In the rows, 100 means zero.
Known rows, with every way that one mark hangs from another
rikuv(fimug gano(rapu) rupa): [103,99,131,89,91,105,56,93,118,119,125,100,76,129,87,103,94,92,108,98,76,101,77,94,63,115,95,98,91,93,137,103,89,107,93,117,98,103,114,104,106,94,93,94,98,111,93,104,97,103]
rikuv(fimug rupa): [104,104,112,97,92,101,74,102,112,112,112,99,85,116,103,107,100,94,105,104,81,101,86,88,80,106,101,90,93,99,113,99,89,103,99,103,93,97,104,107,107,102,92,98,88,100,100,104,100,98]
tatu(rori(kazolo(rikuv(fimug rupa zizak)))): [96,84,124,89,84,94,88,111,110,111,120,104,114,106,109,102,95,85,118,68,79,106,102,114,103,110,111,99,55,101,116,117,70,109,99,92,114,101,125,85,113,115,121,98,94,125,119,95,103,99]
pupeniv(rikuv(gano(rapu)) sududan): [106,104,100,95,78,85,93,93,94,116,104,114,91,111,104,101,101,109,85,120,97,95,87,97,91,87,85,102,99,101,112,112,102,111,107,94,110,95,79,108,108,98,87,90,93,84,101,107,95,109]
tatu(rikuv(rupa) rori(kazolo)): [91,85,131,83,87,93,86,109,102,111,120,114,113,102,119,113,85,79,114,77,72,102,115,117,108,103,111,103,59,100,120,120,64,115,97,80,111,101,105,95,99,115,122,99,85,130,117,98,102,95]
pupeniv(rikuv(fimug zizak) sududan): [117,104,95,99,73,87,89,95,101,114,105,105,96,115,112,108,105,113,87,114,96,89,84,85,92,87,85,90,89,96,100,103,93,109,112,97,107,97,86,101,115,113,82,82,89,77,113,114,96,98]
rori(kazolo tatu): [93,80,124,101,90,84,104,111,96,91,114,108,108,112,94,96,90,81,119,86,95,103,102,115,122,108,86,114,62,108,121,111,79,104,100,93,104,95,119,86,105,113,115,109,91,118,115,107,94,105]
kazolo(rikuv): [95,100,103,103,84,95,103,101,101,103,106,106,107,98,110,100,95,93,105,90,99,100,94,106,104,86,114,97,89,93,98,100,103,102,98,92,104,105,108,87,95,106,108,100,96,115,98,89,117,100]
pupeniv(rikuv(fimug gano rupa zizak) sududan): [116,106,106,96,68,87,70,95,111,127,113,103,84,125,113,117,106,108,88,113,84,92,75,82,77,94,85,85,84,92,110,105,86,112,111,94,105,99,86,107,120,111,78,81,82,81,110,114,95,98]
kazolo(rikuv(fimug gano rupa) rori(tatu)): [95,79,143,96,68,84,78,111,113,113,122,108,103,122,99,101,88,76,128,74,79,100,81,116,101,95,99,101,50,96,133,104,79,113,99,95,94,98,131,82,99,120,107,100,80,131,109,101,107,106]
kazolo(rikuv(gano rupa)): [95,100,113,100,80,96,84,101,111,116,113,105,95,107,112,109,97,88,106,90,86,105,85,102,88,93,113,93,84,89,108,102,96,105,98,90,102,106,108,92,100,104,104,99,88,119,95,89,117,100]
fimug(rapu(gano)): [90,102,114,82,100,104,97,84,92,109,106,118,92,105,89,79,83,90,96,93,105,107,87,113,107,116,96,124,104,94,121,100,99,97,85,120,122,108,113,99,92,90,108,115,106,114,99,104,105,105]
lodu(tatu(rori) zizak(rikuv)): [81,95,117,88,124,119,102,122,106,116,119,105,127,117,104,83,82,98,98,80,81,99,122,126,96,126,93,114,68,82,95,127,87,113,86,116,119,128,79,98,97,118,99,99,126,100,121,109,96,86]
lodu(tatu(rikuv rori) zizak): [85,90,125,89,113,111,103,118,101,118,127,106,124,115,101,83,80,88,100,70,82,98,119,125,98,119,100,114,60,85,98,130,85,111,86,103,123,129,82,94,97,113,93,95,117,110,113,104,99,86]
kazolo(rori(tatu(rikuv))): [95,78,128,95,88,86,103,109,97,98,106,110,114,106,98,100,86,82,118,82,96,94,105,119,127,97,90,112,68,104,120,104,83,107,101,94,96,97,113,88,91,119,108,105,89,118,115,109,98,101]
lodu(tatu): [94,97,107,93,110,102,100,107,93,115,110,106,106,110,93,88,92,93,100,85,89,98,105,108,95,108,99,100,84,101,93,105,92,95,98,100,109,110,96,101,98,98,88,104,109,96,98,103,96,95]
rori(kazolo tatu(rikuv(zizak))): [97,78,135,97,83,85,97,107,98,94,122,110,114,116,102,107,82,78,119,77,92,94,105,116,125,105,87,111,51,97,121,108,70,107,99,91,108,104,120,77,99,124,117,102,89,127,121,110,101,95]
rori(kazolo): [100,90,108,101,96,92,101,107,98,97,108,104,105,101,98,102,96,92,111,95,93,103,105,103,111,104,98,104,82,110,111,113,83,105,96,96,105,93,110,94,105,105,113,101,96,112,111,101,96,104]
gano(rapu(fimug)): [93,96,112,82,100,103,98,86,90,107,112,121,96,109,89,83,86,87,99,100,104,97,90,107,109,118,98,121,108,98,129,103,105,94,87,120,116,109,108,98,92,91,108,117,108,111,98,101,105,103]
tatu(rikuv(fimug zizak) rori): [104,86,134,82,87,103,75,99,111,108,124,102,117,112,108,107,87,94,113,65,81,91,107,113,91,102,104,96,57,85,113,104,72,113,100,101,111,110,117,83,101,120,112,80,101,124,115,104,100,88]
tatu(rikuv(gano(rapu) rupa) rori): [91,88,138,77,89,101,72,98,107,119,125,112,103,111,108,109,85,83,109,76,74,100,105,118,88,107,108,105,69,89,129,114,75,114,96,92,112,110,105,96,95,106,113,95,95,129,105,98,104,96]
kazolo(rikuv(gano rupa zizak) rori): [101,84,125,96,71,92,84,105,117,122,115,103,106,110,111,115,94,81,116,71,85,99,85,104,108,101,108,93,64,90,119,102,77,106,100,92,101,107,125,81,101,122,109,100,84,125,116,97,117,94]
lodu(tatu(rori) zizak(rikuv(fimug rupa))): [83,97,124,86,119,119,89,123,111,122,124,105,119,126,106,87,82,95,100,82,72,99,115,120,86,129,94,109,65,81,101,127,81,115,85,117,115,127,81,101,100,119,95,98,120,99,121,111,96,85]
tatu(rori): [95,91,112,89,99,101,96,106,104,105,106,101,111,98,103,95,100,97,107,80,90,106,109,115,99,107,106,103,78,102,105,111,87,105,102,96,109,100,109,97,107,105,112,98,103,109,109,96,96,101]
pupeniv(sududan): [103,104,88,97,92,93,97,104,84,100,97,104,107,92,106,106,104,99,94,123,89,102,94,94,107,95,100,102,101,103,91,102,110,100,111,94,102,100,89,110,108,98,95,91,87,90,100,104,94,105]
zizak(rikuv): [94,106,101,94,110,110,94,100,103,96,95,108,110,106,115,107,92,110,99,109,94,93,111,107,99,97,94,100,103,86,99,96,96,111,96,111,96,103,91,100,87,113,112,99,108,100,111,108,101,93]
rikuv(fimug(rapu) rupa zizak): [108,100,121,88,87,106,69,91,120,122,120,100,85,126,99,107,94,91,100,86,87,100,73,86,87,122,97,93,86,86,121,92,78,98,97,118,107,112,122,95,111,110,92,99,93,105,110,110,108,87]

Rows
[87,96,127,91,110,112,92,111,103,124,131,108,106,125,96,90,78,85,96,84,81,96,106,113,90,122,96,113,75,81,108,124,90,108,82,108,118,132,77,100,94,106,83,99,114,108,103,107,104,86] | lodu(tatu(rikuv(gano(rapu) rupa)) zizak)
[103,95,128,87,87,103,71,88,110,119,122,107,94,118,108,120,86,87,101,86,86,91,94,99,91,107,100,98,84,79,121,98,81,105,95,100,107,118,104,91,93,110,102,94,94,120,104,105,112,87] | tatu(rikuv(gano(rapu) rupa zizak))
[97,87,133,94,84,94,82,99,107,106,119,105,101,122,104,110,88,82,110,81,90,94,95,110,103,105,89,104,66,85,117,96,82,104,103,93,101,112,110,87,97,118,101,101,88,118,108,110,105,91] | rori(tatu(rikuv(gano rupa zizak)))
[90,81,138,92,69,84,91,110,106,112,118,118,105,117,102,93,82,72,123,75,86,102,81,117,118,98,102,107,57,99,132,103,80,109,96,97,100,99,132,83,94,120,108,111,80,131,112,100,114,104] | kazolo(rikuv(fimug(rapu) rupa) rori(tatu))
[107,101,126,95,90,103,55,99,120,116,119,93,78,126,93,108,101,96,109,98,74,102,80,91,60,108,95,89,86,92,123,100,86,108,98,108,93,99,109,106,110,98,90,88,92,106,94,105,93,102] | rikuv(fimug gano rupa)
[97,105,122,83,91,103,72,92,106,118,116,112,79,119,95,92,87,87,102,99,85,106,77,97,85,117,98,107,96,94,127,98,88,102,88,117,108,103,112,106,102,95,96,108,92,110,99,107,103,101] | rikuv(fimug(rapu(gano)) rupa)
[87,77,139,93,70,84,91,107,106,116,119,115,105,115,100,101,84,70,122,75,86,103,84,120,116,101,101,109,60,97,136,107,83,108,97,92,101,103,127,82,94,117,112,113,83,133,109,98,115,105] | kazolo(rikuv(gano(rapu) rupa) rori(tatu))
[93,80,141,95,82,84,87,108,100,99,124,112,104,119,101,108,83,73,121,83,82,99,102,116,113,104,88,111,53,99,130,112,69,111,98,86,103,100,114,87,99,116,114,104,83,130,113,108,98,102] | rori(kazolo tatu(rikuv(gano rupa)))
[91,98,116,89,104,101,92,106,93,121,117,113,105,113,105,99,84,85,99,85,79,94,107,107,96,103,103,98,79,94,98,104,84,99,96,91,109,115,89,102,90,103,89,103,99,105,99,104,104,89] | lodu(tatu(rikuv(rupa)))
[95,83,119,90,86,94,97,110,105,107,116,104,119,100,108,99,95,87,117,67,86,106,107,118,109,108,111,102,57,102,112,118,74,108,100,92,116,101,124,82,110,115,124,98,98,125,120,93,103,100] | tatu(rori(kazolo(rikuv(zizak))))
[87,92,132,87,108,111,90,119,106,123,133,106,116,122,102,87,79,85,102,72,73,98,112,119,88,122,101,109,56,85,104,129,79,112,86,104,120,128,83,98,100,114,88,94,112,109,113,106,98,85] | lodu(tatu(rikuv(fimug rupa) rori) zizak)
[94,80,126,86,86,95,90,106,107,109,121,106,116,106,101,97,92,86,118,65,84,106,103,120,104,112,108,106,57,99,122,120,74,110,97,98,119,104,128,81,109,111,125,98,102,128,117,93,103,102] | tatu(rori(kazolo(rikuv(gano(rapu) zizak))))
[106,78,148,81,84,99,62,102,115,108,135,100,116,120,100,109,85,90,124,57,72,93,106,118,84,106,98,98,38,86,128,113,58,120,97,103,114,107,130,78,106,120,120,74,101,136,120,106,92,94] | tatu(rikuv(fimug gano zizak) rori(kazolo))
[108,92,120,90,94,107,76,85,115,115,119,94,95,120,86,104,96,98,102,80,98,96,86,98,86,120,91,102,88,83,121,98,91,98,97,119,112,117,121,86,106,105,101,92,112,110,105,105,103,92] | rikuv(gano(rapu) zizak)
[91,78,133,102,78,82,97,110,100,96,122,109,111,116,96,96,87,77,125,76,90,104,95,121,115,100,93,111,50,101,124,111,80,108,99,90,106,98,128,76,103,116,119,104,90,132,111,99,103,108] | rori(kazolo(rikuv(gano)) tatu)
[114,107,97,97,69,86,83,97,105,124,107,107,89,117,120,116,106,107,85,118,89,92,80,79,92,92,89,87,90,97,103,104,88,109,112,91,105,98,81,108,118,113,79,89,78,77,114,113,100,95] | pupeniv(rikuv(fimug rupa zizak) sududan)
[94,79,127,97,68,84,99,110,110,115,113,110,113,111,114,110,90,72,118,70,91,99,87,111,131,102,104,100,55,95,118,100,77,102,103,86,101,107,127,76,99,131,111,113,77,125,123,101,121,93] | kazolo(rikuv(rupa zizak) rori(tatu))
[90,78,125,100,75,82,109,112,99,101,108,112,119,104,104,95,87,78,122,75,97,99,95,122,129,89,102,108,60,101,117,104,89,106,101,88,99,98,124,77,92,122,114,109,86,127,113,98,112,104] | kazolo(rikuv rori(tatu))
[97,88,126,81,86,102,80,101,110,118,119,107,112,106,122,118,90,85,106,71,79,97,108,109,102,108,111,96,64,86,110,107,69,109,102,87,112,114,106,91,101,120,112,95,90,121,118,101,109,84] | tatu(rikuv(rupa zizak) rori)
[93,79,134,97,86,84,100,109,93,90,119,114,113,113,100,102,81,77,120,83,91,97,108,119,124,100,88,114,56,102,123,111,75,110,98,89,105,98,115,82,96,117,117,104,88,128,114,107,98,102] | rori(kazolo tatu(rikuv))
[91,82,125,87,88,94,92,108,103,108,119,108,114,103,100,94,92,86,119,69,83,108,105,123,103,108,109,108,60,103,123,122,77,111,96,95,117,100,124,85,107,107,126,99,101,129,113,91,101,106] | tatu(rori(kazolo(rikuv(gano(rapu)))))
[106,92,123,84,94,108,74,82,111,116,122,101,94,123,86,98,93,94,103,80,98,94,82,101,89,125,91,109,88,82,128,98,91,96,94,126,116,119,122,87,104,102,103,98,111,113,105,107,102,94] | rikuv(gano(rapu(fimug)) zizak)
[107,100,119,97,84,93,84,89,113,114,114,106,81,128,93,92,96,113,96,96,102,90,88,101,71,91,82,98,92,96,128,108,90,114,94,108,105,93,96,97,103,100,88,92,107,94,99,107,96,106] | pupeniv(rikuv(fimug gano(rapu)))
[101,104,119,92,107,113,69,99,114,98,108,101,103,121,102,104,91,114,108,103,83,91,101,108,72,98,87,96,92,80,112,95,92,117,94,123,93,101,102,98,92,110,108,83,113,105,106,112,92,98] | zizak(rikuv(fimug gano))
[95,95,122,89,106,102,87,103,94,117,120,109,107,116,94,94,83,90,103,79,81,92,107,113,86,100,98,100,74,91,100,105,86,103,96,98,110,114,95,97,91,100,90,94,108,109,95,105,97,93] | lodu(tatu(rikuv(gano)))
[89,89,124,82,106,102,94,109,93,118,120,113,118,110,101,90,83,87,106,68,78,95,116,122,95,104,105,102,63,96,100,112,79,104,98,93,117,114,98,96,94,105,99,97,108,112,104,101,98,92] | lodu(tatu(rikuv rori))
[105,103,120,95,81,93,77,90,119,124,114,109,72,130,101,97,96,107,93,97,94,96,81,96,70,95,85,94,91,95,128,107,82,114,95,103,104,93,95,104,105,101,84,97,96,94,101,107,101,104] | pupeniv(rikuv(fimug(rapu) gano rupa))
[95,86,140,92,87,94,81,98,101,97,123,109,102,124,89,96,82,86,115,84,91,92,95,118,95,99,85,111,68,88,128,99,90,109,98,105,101,106,114,86,92,109,102,95,98,122,99,109,97,101] | rori(tatu(rikuv(fimug gano(rapu))))
[96,106,123,85,104,114,63,96,116,110,111,109,93,125,106,106,87,105,104,105,77,97,93,104,73,107,89,99,95,79,122,96,86,117,91,124,96,104,103,104,92,108,106,93,106,107,107,112,99,96] | zizak(rikuv(fimug(rapu) gano rupa))
[100,86,132,95,85,94,88,99,103,96,119,105,108,121,99,102,85,87,112,81,95,90,96,111,105,100,87,105,65,87,114,94,85,105,102,100,101,109,114,82,96,119,101,96,95,116,108,112,102,93] | rori(tatu(rikuv(fimug zizak)))
[103,74,143,96,68,88,80,106,116,108,124,101,113,124,93,99,88,82,129,60,88,93,82,117,105,98,93,100,42,89,128,99,79,110,101,104,100,105,143,68,101,128,109,90,92,132,116,105,107,100] | kazolo(rikuv(fimug gano zizak) rori(tatu))
[112,106,98,97,71,87,82,95,107,128,106,106,87,116,119,120,108,105,83,115,89,95,81,84,89,94,87,89,90,94,105,107,88,108,112,86,107,101,79,108,117,110,82,90,81,79,112,111,101,97] | pupeniv(rikuv(gano rupa zizak) sududan)
[104,97,124,91,86,102,71,92,113,116,119,102,96,115,113,123,91,90,102,87,84,91,96,96,89,102,100,92,80,79,112,96,79,106,99,94,103,115,101,93,96,113,100,89,90,117,106,105,109,86] | tatu(rikuv(gano rupa zizak))
